What can hang from each mark:
k_518: k_455 k_595 k_779
k_595: k_588
k_214: k_595
k_871: k_865
k_865: k_309 k_455 k_595
k_455: k_214 k_588
k_588: k_455

Each row was made from one small tree. Brackets hold a mark, then the marks that hang from it, in the order of their numbers. Every link used is in the known rows. Write each row's tree.
In the rows, zero is written as 128.
Known rows:
{k_518 {k_455 k_214} k_595 k_779}: [ 99 150 215 126 146  56 105  96 188 139 135 126 129 120 131 125  39 116
  32 106]
{k_588 k_455}: [127 130 128 129 122  93 129  80 131 100 118 166 131 114 142 123 136 139
 110 119]
{k_518 {k_455 {k_214 k_595} k_588} k_779}: [107 159 166 126 187  90 130  93 180 138 130 135 138 126 143 123  76 131
  66  98]
{k_871 {k_865 k_309 k_455 k_595}}: [128  76 167 154  53 165 142 114 138  98 127 127 122 147 134 110 141 122
 187  99]
{k_595 {k_588 {k_455 k_214}}}: [131 154 112 142 168  99 117  91 131 106 125 176 141 130 165 125  96 135
  91 125]
{k_865 {k_455 k_588} k_595}: [125 111  97 131  78 155 125 131  98 136 106 142 142  71 162  89 175 128
 146 101]
{k_518 k_779}: [117 131 192 128 107 106 161  88 175 109 118 125 139 146 157 116 116 126
  99 112]
{k_865 k_455 k_595}: [119 100 123 139  57 164 104 118 107 127 108 126 136  68 160  85 175 130
 144  98]
{k_214 k_595}: [123 127 154 130 150 113 134  97 176 101 129 155 143 113 124 103  82 137
  84 118]
{k_871 {k_865 k_455 k_595}}: [126  87 141 139  60 150 114 107 141 102 128 133 127 121 142 103 133 113
 165 105]
{k_588 {k_455 {k_214 k_595}}}: [134 144 120 136 168  95  88  79 130 112 133 162 138 112 128 123 129 149
 113 116]
{k_865 k_309 {k_595 {k_588 {k_455 k_214}}}}: [125 123 156 157 109 157 148 114 115 112 118 147 130 159 157 113 153 149
 158 101]
{k_214 {k_595 {k_588 k_455}}}: [124 148 121 143 185 112 129  99 158 101 136 169 145 118 144 108  82 137
  74 123]
{k_865 k_309 k_455 k_595}: [123  83 158 160  46 187 144 129 102 122 106 119 130 106 149  95 183 142
 176  90]
{k_871 k_865}: [129  99 167 125  91 107 142  87 179  81 129 157 126 158 127 123  81 114
 133 121]
{k_595 k_588}: [124 138 137 133 138 108 152 103 158  97 116 174 142 135 168 115  70 125
  77 127]
{k_595 {k_588 k_455}}: [125 147 114 140 153 100 140  94 138  99 121 177 139 128 169 122  97 130
  84 127]
{k_518 {k_455 k_588} k_595}: [105 139 162 103 139  46 144 115 175 127 121 176 128  95 122 121  24 112
  24 117]
{k_865 k_309 k_455 {k_595 k_588}}: [122  98 142 170  72 191 149 137  99 122 110 128 134 115 169  96 165 138
 161  96]
{k_871 {k_865 k_595}}: [124  97 164 126  73 132 130  96 164  91 129 145 124 153 132 109 111 115
 154 110]

Which tree is each row?
[104 161 188 116 167  47 126 108 180 147 133 140 135 121 133 130  41 114
  33 108]
{k_518 {k_455 k_214 k_588} k_595 k_779}
[ 98 153 192 114 144  51 160 112 188 136 127 141 131 120 140 124  42 106
  23 108]
{k_518 {k_455 k_588} k_595 k_779}
[135  97 137 145  95 142 182 129 115 116 106 151 138 113 144 119 139 138
 145 108]
{k_865 k_309 {k_455 k_588}}
[136 104 126 152  90 174 132 136  84 142 111 132 139 110 146 105 187 148
 187  91]
{k_865 k_309 {k_455 k_214 k_588} k_595}
[143 152 108 116 199  93 116 106 145 128 130 178 154 120 124 120  92 143
 105 119]
{k_455 {k_214 k_595} k_588}
[134 146 135 137 185 108  90  94 158 115 135 163 149 127 133 114  74 143
  92 121]
{k_455 {k_214 {k_595 k_588}}}
[114 160 180 138 144  69 146 108 166 120 137 139 140 143 161 122  73 111
  49 124]
{k_518 {k_595 {k_588 k_455}} k_779}
[122 119 157 157 100 159 165 116 118 108 115 148 128 158 159 110 153 146
 153 101]
{k_865 k_309 {k_595 {k_588 k_455}}}
[ 98 165 199 137 171  61 109 105 186 138 138 135 133 130 151 127  22 112
  17 112]
{k_518 {k_455 k_214} {k_595 k_588} k_779}
[140 102 124 133 109 116 115 103 143 105 131 154 134 128 132 123 104 114
 150 116]
{k_871 {k_865 {k_455 k_214 k_588}}}
[106 151 167 128 167  55  96 107 172 128 131 170 130 103 133 124   4 117
  17 120]
{k_518 {k_455 k_214} {k_595 k_588}}
[117 163 177 138 155  68 129 106 160 124 140 139 142 143 158 125  75 115
  54 124]
{k_518 {k_595 {k_588 {k_455 k_214}}} k_779}
[137 107 148 169 131 154 124 119 122 120 124 137 142 115 136 115 120 148
 139 106]
{k_865 k_309 {k_455 {k_214 {k_595 k_588}}}}
[102 155 183 141 177 100 111  85 187 129 133 127 135 130 150 119  65 131
  57  99]
{k_518 {k_455 {k_214 {k_595 k_588}}} k_779}
[136  98 140 142 110 127  98  98 155 101 138 143 134 125 123 117  98 118
 143 114]
{k_871 {k_865 {k_455 {k_214 k_595}}}}
[133 123 111 151 143 131  83 109 125 125 125 146 148  76 146 105 113 136
 108 115]
{k_865 {k_455 {k_214 {k_595 k_588}}}}
[133  83 148 147  67 160 157 122 132 104 125 137 126 148 135 113 144 120
 187 100]
{k_871 {k_865 k_309 {k_455 k_588} k_595}}
[133  82 162 154  67 164 119 111 130 105 130 127 125 148 129 113 141 127
 193  98]
{k_871 {k_865 k_309 {k_455 k_214} k_595}}
[101 147 175 117 141  88 170  94 182 126 114 141 132 128 157 123  83 120
  63 101]
{k_518 {k_455 k_588} k_779}
[129  95 130 149  69 178 165 141  93 131 105 133 135 107 153 100 186 141
 177  92]
{k_865 k_309 {k_455 k_588} k_595}
[127 100 167 151  90 147 155 105 149  88 133 148 121 183 140 120 118 123
 170 107]
{k_871 {k_865 k_309 {k_595 {k_588 k_455}}}}
